Each row was made from one walk, in order. Every step used is in the known rows, and no mark comes twice. Write each row's walk.
Known rows
A > V: [ 2.55  0.35  2.12  1.21 -0.50 -0.70 -0.86  2.43 -2.75 -0.64  0.77 -0.72
  4.78  1.34  0.91  0.04 -0.37 -1.29 -0.26 -1.29 -0.76 -1.30  2.26  1.72
  1.21 -1.31  0.53 -0.34]
V > Q > L: [-0.27 -0.70 -0.13  0.14 -2.16 -2.65 -0.99 -0.36 -3.04  0.23 -2.45  0.49
 -2.04 -4.09 -4.01  1.69  0.92  0.44  1.65  0.09 -1.13 -1.39  0.01 -1.67
  1.43  0.48  0.52  2.00]
Q > V: [ 0.55 -2.64  0.89  1.94  1.72 -3.01  0.35 -0.12 -3.17 -1.03  0.08 -0.40
  0.44  0.27  0.47 -2.09  0.63 -2.61  0.72 -1.67  0.02 -1.26  0.18 -0.90
 -0.56  1.16  0.51 -1.79]
L > Q > S: [-1.71 -2.72 -4.54  1.91  2.57  2.95  1.93 -0.19 -0.07 -2.12  2.60  3.03
 -0.97 -2.93 -2.05  0.91 -0.66 -1.72 -1.52 -0.64 -1.83  1.27 -1.18  1.33
 -0.80  0.62  0.60 -0.66]
L > Q > V > Z: [-1.03 -3.92 -1.94  3.37  2.59  1.77 -0.37 -1.24 -1.71 -1.05  1.22  1.68
 -0.96 -3.08  0.07 -2.06  0.07 -1.57 -1.42 -1.34 -0.54  1.92  0.16 -0.45
  0.56  0.77  0.83 -1.27]
H > S > A > Q > V > L: [-0.01 -1.26  1.01  0.32  1.26 -0.46 -1.58  0.38 -0.76 -1.06  0.10  1.60
  0.18  2.75 -0.16 -0.91  1.29  1.00  0.07  0.52  0.38  0.13 -2.66  2.31
  0.07 -2.45 -1.04 -0.35]
L > Q: [-0.93 -1.72 -2.22  1.70  0.73  2.26  0.90  0.50 -2.05  0.10  2.59  1.76
  0.47 -2.40 -0.23  1.32 -0.04 -1.54 -2.46  0.24 -1.76  1.13 -0.72  0.65
  0.44  0.19  0.65 -0.51]
V > Q > S: [-1.68 -0.19 -1.93  0.36 -0.58 -0.81  1.46 -0.98 -0.78 -1.88 -1.48  1.68
 -2.18 -2.86 -5.00  0.74  1.05  0.86  0.79  0.10 -1.13 -0.33 -1.03 -1.23
  1.02  1.91  0.07  1.48]
V > Q > S > H: [-1.42  0.06 -2.55 -0.17 -0.36 -2.16  2.46 -0.46 -1.31 -1.99 -2.13  2.24
 -2.75 -2.10 -4.51  0.24  0.69  0.35  0.63  0.50 -0.22 -1.05 -1.72 -2.27
  0.31  3.15 -0.57  0.59]
V > Z > S > A: [-1.56 -0.72  0.96  1.97 -0.38 -0.07 -0.61 -0.47 -2.16  4.74  0.97  0.77
 -5.21  2.51 -0.22 -0.83  1.76  0.61 -0.72  2.10  1.87  0.27 -2.00 -0.81
 -1.00 -0.17 -3.91  4.60]
V > S > A > Q: [-0.71 -0.31  0.29  1.48 -1.31 -0.41 -1.48 -1.06 -2.04  0.40 -0.58  3.10
 -3.17  0.94 -2.10  1.00  0.72  1.81 -1.00  1.10  1.57  0.76 -1.62  0.29
 -0.37  0.51 -2.39  1.78]
V > L > Q > S: [-2.25 -0.79 -2.84  1.12  1.16  0.79 -1.44  0.54 -1.63 -0.26 -1.31  2.95
 -3.30 -4.00 -3.85  1.16 -0.04 -0.03  0.06 -0.11 -0.83  1.01  0.31  1.22
  1.31  0.19  0.95 -0.15]
Z > S: [-0.10  0.02 -0.15  1.00 -0.05 -1.16  1.18  1.72 -2.88  5.59  1.83  0.51
 -1.13  1.52  0.04  1.57  1.74 -1.32 -1.56  1.72 -0.25 -1.53 -2.34  2.61
 -1.13 -0.54 -3.13  3.98]
S > V > Q > L: [-0.56 -0.09 -0.04  0.04 -2.08 -2.84  1.38  1.81 -1.51  0.39 -3.01 -1.58
 -1.34 -1.44 -0.37 -0.18  2.80  0.55  2.70  1.10 -0.65 -2.60  1.26 -2.31
 -0.47  1.46 -0.99 -0.99]
H > S > V: [-0.64 -0.43  0.38  0.33  1.64 -0.02  0.57  0.70  0.71 -0.31  2.55 -0.11
 -0.20  5.61  1.19 -1.23  1.71 -0.55 -0.05  1.04 -1.20 -1.24 -3.25  1.27
 -0.63 -2.26 -2.13  0.46]
H > S: [-0.24 -0.63  0.49  0.50  1.93  0.31 -0.79 -0.66 -0.33 -0.28  3.81  1.28
 -0.35  4.98 -0.70 -0.07  0.22 -1.04 -1.28  0.44 -1.45 -0.36 -4.35  1.84
  0.36 -3.00 -1.25  2.36]
Q > V > S > H: [-0.09 -2.39 -0.36  2.26  2.11 -3.83 -0.46 -1.59 -3.13 -1.10 -0.97  1.94
 -3.10  1.11 -0.56 -3.02 -0.16 -2.07 -0.01 -1.73  1.40 -0.75 -1.31 -1.65
 -0.93  2.31 -1.16 -0.93]
L > V > Z: [-0.70 -0.22 -0.46  3.55  2.04  2.44 -1.18 -0.86 -2.44 -0.90  0.43  0.73
 -1.19  2.24  1.96 -2.44 -0.15 -0.29 -2.73 -0.92  0.90  1.64 -0.10 -2.03
  0.51 -0.01  0.36 -0.78]
L > Q > V: [-0.64 -3.54 -2.02  2.53  2.34  1.10  0.62  0.00 -2.26 -1.21  1.31  1.31
  0.86 -3.39  0.56 -1.08  0.14 -2.23 -1.57 -1.51 -1.31  1.21  0.28  0.37
  0.07  0.95  1.35 -2.51]
S > Q > L > V > Z: [ 0.27 -1.66 -1.57  0.58 -1.06 -0.72  0.30  2.19 -1.93 -1.43 -1.59  0.27
 -1.55 -2.28  0.76  0.62 -0.01  1.91  2.80 -0.36 -0.11 -1.42  0.48 -1.31
 -0.94 -0.95 -0.92 -0.85]
S > Q: [ 0.09 -0.11 -0.40 -0.84 -2.46 -1.45  2.61  2.95 -1.86 -0.55  0.06  0.00
  0.35 -0.79  0.23  1.98  1.14  1.78  1.93  1.35 -0.69 -2.11 -0.49 -0.69
 -0.46  0.32 -1.80 -0.60]
S > V > L: [-1.10  1.14  0.61  0.14 -1.32 -2.58  0.33  2.87 -1.80  1.49 -2.47 -1.24
 -1.82  0.98  0.28 -0.34  2.62  0.22  2.11  1.76  0.27 -2.32  1.54 -1.14
 -0.13  1.09 -1.37 -1.68]

Write each row's walk
[-0.94 -0.76  0.27  2.56  0.14  0.07 -1.10 -1.13 -1.75  4.60  1.62  1.22
 -4.52  2.46 -1.28 -0.60  1.09 -0.06 -0.97  1.61  1.11  0.18 -2.09 -0.07
  0.04 -0.66 -3.37  5.60] : V > Z > S
[-0.67  0.18 -0.87  2.97  1.20  2.20 -1.17 -0.35 -2.62 -1.51 -1.12  2.12
 -0.87  1.14  1.61 -1.27  0.17  1.05 -3.30 -0.83  1.41  1.91 -0.58 -0.44
 -0.26  0.34 -0.15 -1.98] : L > V > S > A > Q
[ 1.02 -0.29 -0.43  1.55  0.72  0.94 -2.46  2.56 -1.94 -1.34 -1.45  1.09
  2.47 -2.71 -1.32 -0.13 -0.71 -0.19  0.25 -1.96 -0.96  0.31  3.22  2.92
  2.17 -1.27  1.60 -1.16] : A > V > L > Q > S
[ 1.63  0.17  0.94  1.21 -1.05 -0.06 -1.78  1.76 -1.74 -1.34 -0.63  0.81
  2.01  0.23 -0.20 -0.01 -0.43  1.44  0.41 -1.46 -0.30 -0.50  1.70  1.91
  1.36 -1.40 -0.94  0.55] : A > V > S > Q
[ 0.56 -1.11  1.58  0.58 -1.37 -2.46 -0.03  1.96 -3.27 -0.33 -2.83  0.84
  0.85 -1.05  0.31  0.07  1.74  1.14  1.07  0.96  1.98 -0.74  1.10  0.12
 -0.70  1.16 -0.51 -2.77] : S > A > Q > V > L
[ 2.66 -1.87  0.11  2.16 -0.04 -2.38 -1.82  0.39 -2.36 -1.40 -3.00  2.19
  2.94 -2.60 -1.91  0.55  0.39  0.33  1.17 -0.27  0.78 -0.92  1.84  2.54
  2.00  0.13  1.01 -1.54] : A > Q > V > L
[-0.28 -2.70  0.29  2.68  2.06 -2.45 -1.49 -1.99 -2.59 -0.99 -0.35  1.36
 -2.43  0.24 -1.12 -2.48  0.35 -1.49  0.06 -2.14  0.51 -0.03 -0.65 -0.66
 -0.28  1.10 -0.48 -0.15] : Q > V > S
[ 2.06 -1.61 -2.24  1.77  0.33 -0.13  0.94  0.00  0.29 -2.86  0.12  3.64
  2.30 -0.88 -3.36  2.42 -0.54  0.06  0.52  0.49  0.00 -0.92 -0.46  3.19
  0.15 -0.07 -0.15  0.31] : A > Q > S
[ 0.66 -1.64 -1.04 -0.92 -2.23 -2.67  1.19  2.93 -2.10 -0.66 -0.82  0.08
 -0.98 -2.54 -0.52  2.53  0.25  1.23  3.81  0.43 -0.93 -2.82  0.07 -0.59
 -1.30 -0.70 -1.41 -0.03] : S > Q > L
[-0.36 -0.97 -0.96  0.37 -0.44 -2.26  1.40  3.14 -2.64  4.19 -1.64  0.08
 -1.51 -1.74  0.56  0.38  2.41  1.29  1.41  0.96  0.02 -1.82 -0.83  2.51
 -1.01 -0.15 -3.13  1.50] : Z > S > Q > V > L
[ 1.11 -1.07  0.59  0.64 -1.41 -1.19  0.06  2.15 -3.08 -0.66 -1.73  0.93
  0.99 -0.72  1.21  1.29  0.79  0.83  0.48  0.87  1.52 -0.84  0.58  0.15
 -1.80  0.04 -0.34 -2.29] : S > A > Q > L > V
[-1.43 -0.49 -0.66  0.45  1.87  0.86 -0.84  0.91  0.58  0.00  0.92  0.63
 -1.22  2.96  0.11 -1.17  1.72  0.23 -0.02  0.86 -1.32 -0.14 -2.41  1.84
  0.47 -2.42 -1.32 -0.12] : H > S > V > L > Q
[-0.16  0.59  1.17  0.16 -1.43 -1.06  1.05  3.34 -3.41  4.97 -0.82 -0.66
  0.20  0.19  1.35  0.35  2.78  0.81 -0.87  1.48  0.60 -1.09 -0.42  2.23
 -1.23 -0.16 -2.93  2.01] : Z > S > A > V > Q
[-0.13 -1.82  0.99  1.58  1.37 -3.64 -1.80  0.21 -3.71 -0.31 -2.53  0.14
 -1.37 -1.56 -1.07 -1.99  0.84 -1.46  1.71 -1.61  0.44 -0.97  1.36 -0.52
  0.85  0.98  0.94 -1.86] : Q > V > L
[-1.07 -0.91  0.44  1.07  1.86  0.57 -0.54 -0.49  1.25 -0.12  2.47  0.24
 -2.01  5.96  0.69 -2.28  1.60  0.13  0.09  1.15 -0.42 -0.41 -3.32  0.27
 -0.23 -2.48 -2.58  1.71] : H > S > V > Z
[ 1.87  1.06  2.17  0.92 -0.74 -1.19 -3.06  2.89 -3.24  0.15 -1.89 -0.17
  2.91 -0.46 -0.74  0.18 -0.22 -0.13  0.66 -1.17 -0.37 -1.00  3.34  2.06
  2.56 -1.58  0.98 -0.45] : A > V > L
[-1.07 -0.51  1.26 -0.37  1.14  0.13 -0.03  0.32 -0.93 -0.02  2.89  0.68
 -1.13  5.15  0.60 -0.48  1.15 -0.03 -0.89  1.06 -0.35 -0.11 -4.28  0.72
 -0.99 -2.37 -1.96  0.93] : H > S > A
[-0.90 -0.34 -1.31  3.13  1.67  2.53 -0.24  0.43 -2.16  0.98 -0.29  0.69
 -1.59  1.29  2.70 -2.15  0.72  0.97 -2.36 -0.29  0.93  1.26 -0.65 -0.69
 -0.12 -0.40 -1.29  0.09] : L > V > Z > S > Q
[ 1.36  0.30  0.63  1.40 -0.14  0.48 -2.97  2.85 -2.97 -0.24 -1.53  0.56
  3.24 -2.40 -0.50  0.08 -0.42 -0.10 -0.19 -1.45 -0.91  0.19  3.69  2.61
  2.81 -1.47  1.63 -1.24] : A > V > L > Q
[-1.09 -0.02  0.20 -0.01  0.77 -0.03  0.44  0.18  0.64 -0.47  0.81 -0.15
 -0.48  3.62 -0.14 -1.19  2.38  0.70  0.15  1.16 -1.43 -0.85 -2.94  0.57
  0.44 -1.64 -1.65  0.71] : H > S > V > Q
[-1.68 -0.05 -1.29  1.01 -0.07  0.44 -2.10  1.06 -3.02  1.31 -1.43  2.06
 -2.17 -3.66 -2.80  1.48  0.41  0.14 -0.58  0.65 -0.81  0.91  0.78  0.77
  2.18 -0.08  0.91 -0.03] : V > L > Q
[ 0.82 -1.85 -0.95  1.90  1.26 -1.12 -1.65  0.76 -3.40 -0.77 -0.25  0.43
 -0.87 -0.90  0.62  0.39 -1.10 -2.23  0.34 -1.84 -0.54 -1.18  0.41 -0.47
 -1.36 -1.35  1.19 -0.72] : Q > L > V
[-1.85 -0.68 -2.57  0.69  1.42 -1.37  1.88  1.25  0.77 -1.83 -1.02  1.05
 -3.54  0.37 -2.34 -0.49  1.04 -0.55  2.61  0.13 -0.17 -1.75 -0.14 -0.09
 -1.99  1.34 -1.20 -0.99] : Q > S > V > L
[ 2.29 -0.11  1.42  0.73 -1.57 -1.61 -2.11  1.84 -2.96 -1.08 -2.21 -0.60
  3.40 -2.74 -1.44  0.32 -0.11  0.07  1.39 -1.78 -1.18 -1.38  3.12  0.96
  2.22 -1.13  1.34  0.32] : A > V > Q > L
